Each row was made from one small tree. The marks that hang from a mark follow it in brackets, in alphabetical order. Every link used is in the known rows. Write each row's tree.
In the rows, 128 means zero.
Known rows
fabis(deba(dapam fuzub livo(monob))): [123 119 153 167 182  49 149 143 140 151  71 113 155 111 159 112  97 131
 129]
vuvav(deba(fuzub monob)): [ 90 109 148 170 126  61 157  93 138 147 138 127 125 109 164  97 121 127
 121]
livo(deba(dapam fuzub) fabis vuvav): [136 115  99 139 121  60 160 117  76 165 119 121 156  97 164 107 132 164
 114]
monob(deba(dapam fuzub livo)): [ 99 128 114 171 173   4 149 148 133 147  73 125 180 126 155  99 108 120
 138]
vuvav(deba(dapam fuzub livo(fabis))): [ 76 110 148 191 117  77 163 106 131 158  81 111 160 100 152  92 123 140
 127]
vuvav(deba(dapam fuzub livo(fabis) monob)): [ 72 115 174 182 114  55 166 105 129 168  91 112 147  97 178  80 106 131
 121]
deba(dapam livo monob): [ 96 143 195 139 137  75 141 147 140 155  83 112 127 119 171  97  85 111
 119]
deba(dapam fuzub livo(fabis)): [104 129 121 177 136  56 143 137 117 149  54 116 169 111 155 120 107 147
 138]
fabis(deba(fuzub livo monob)): [117 109 159 163 172  47 134 134 137 142  82 124 131 116 169 110  98 122
 130]
fuzub(deba(dapam livo(fabis monob vuvav))): [100 135 167 130 131 106 159 118 125 163 115 112 127 115 151 101 124 160
 114]
livo(deba(dapam fuzub monob) fabis vuvav): [131 121 125 131 117  39 163 114  74 175 130 122 143  93 190  94 116 154
 107]
livo(deba(fuzub monob) fabis vuvav): [142 108 112 123 115  48 147 106  70 167 140 128 135  99 176 100 131 162
 119]
vuvav(deba(dapam fuzub monob(livo(fabis)))): [ 82 124 144 172 125  69 175 103 131 157 116 108 144  92 183  86 121 133
 107]
monob(deba(dapam fuzub) livo(fabis vuvav)): [128 132  51 126 180  28 166 141  99 161 101 109 192 111 165  96 136 147
 111]
monob(deba livo(fabis)): [120 130 101 120 140 104 142 136 103 142 111 112 172 111 150  94 147 136
 127]
vuvav(deba(monob(livo))): [ 91 117 172 143 121 119 157 102 141 149 138 109 116 107 159  84 133 123
 111]
deba(dapam fuzub livo(fabis) monob): [ 98 137 151 166 132  31 146 136 115 161  68 118 154 106 186 105  89 134
 129]
deba(dapam fuzub monob(livo(vuvav))): [123 143  94 136 183  20 161 139 128 151 109 111 139 116 185 114 105 136
 103]

Write each row's tree
[ 80 130 195 154 128  98 139 114 148 134 120 126  93 125 158 105 119 136
 124] => fuzub(deba(livo monob))
[126 109  80 130 168  91 152 116 130 144 119 105 138 121 134 110 153 153
 114] => monob(livo(vuvav(deba(fuzub))))
[119 133 136 158 140  48 144 135 111 164  65 113 173 106 158 116 106 155
 142] => deba(dapam fuzub livo(fabis monob))
[128 123 136 137 107 144 136 122  96 135 108 106 138  99 149 108 156 157
 129] => monob(livo(deba fabis))
[128 121 162 122 109 137 138 120 103 150 129 124 134 101 166 104 111 125
 114] => livo(fabis(deba(monob)))
[143 121  79 120 169 102 154 135 107 152 101 102 158 107 154 115 134 154
 104] => monob(livo(fabis(deba(dapam fuzub)) vuvav))
[ 91 139 167 143 135 114 150 109 146 126 143 121  91 118 165 111 132 140
 110] => fuzub(deba(monob(livo)))
[129 118 111 162 150  83 138 124 118 123 100 112 134 111 147 122 153 155
 136] => monob(livo(deba(fuzub)))
[139 120 108 113 149  70 159 127  96 172 124 121 151 103 177 104 104 138
  96] => livo(fabis(deba(dapam fuzub monob)) vuvav)
[125 132  49 131 207   9 164 149 123 151 102 111 179 123 159 101 132 137
 111] => monob(deba(dapam fuzub) livo(vuvav))
[ 70 142 205 158 108 104 157 117 134 150 108 119 110 109 176  96 107 137
 112] => fuzub(deba(dapam livo(fabis) monob))
[117 130 139 162 182  52 160 139 139 141  96 112 137 104 188 109  98 119
 105] => fabis(deba(dapam fuzub monob(livo)))
[111 121 158 122 128 116 143 110 119 156 126 119 119 120 138 108 137 168
 126] => fuzub(deba(livo(fabis monob vuvav)))
[133 128 153 152 101  67 156 114  78 163 118 119 162  84 174 104 126 163
 135] => livo(deba(dapam fuzub) fabis monob)
[130 117 124 155 163  38 123 132 128 142  78 122 151 126 135 127 121 153
 158] => deba(fuzub livo(monob))
[113 122  92 143 167  10 154 143 107 166  81 123 188 119 157  92 114 135
 128] => monob(deba(dapam fuzub livo(fabis vuvav)))
[130 104 135 142 189  34 137 135 131 154  91 122 131 120 165 107 101 129
 121] => fabis(deba(fuzub livo(vuvav) monob))
[130 119 139  96 145  94 168 112 123 180 157 110 140 113 140  90 125 141
 104] => livo(monob vuvav(deba(dapam)))
[113 130 123 137 152  15 152 138 107 175  80 116 153 111 181 102  91 143
 117] => deba(dapam fuzub livo(fabis vuvav) monob)
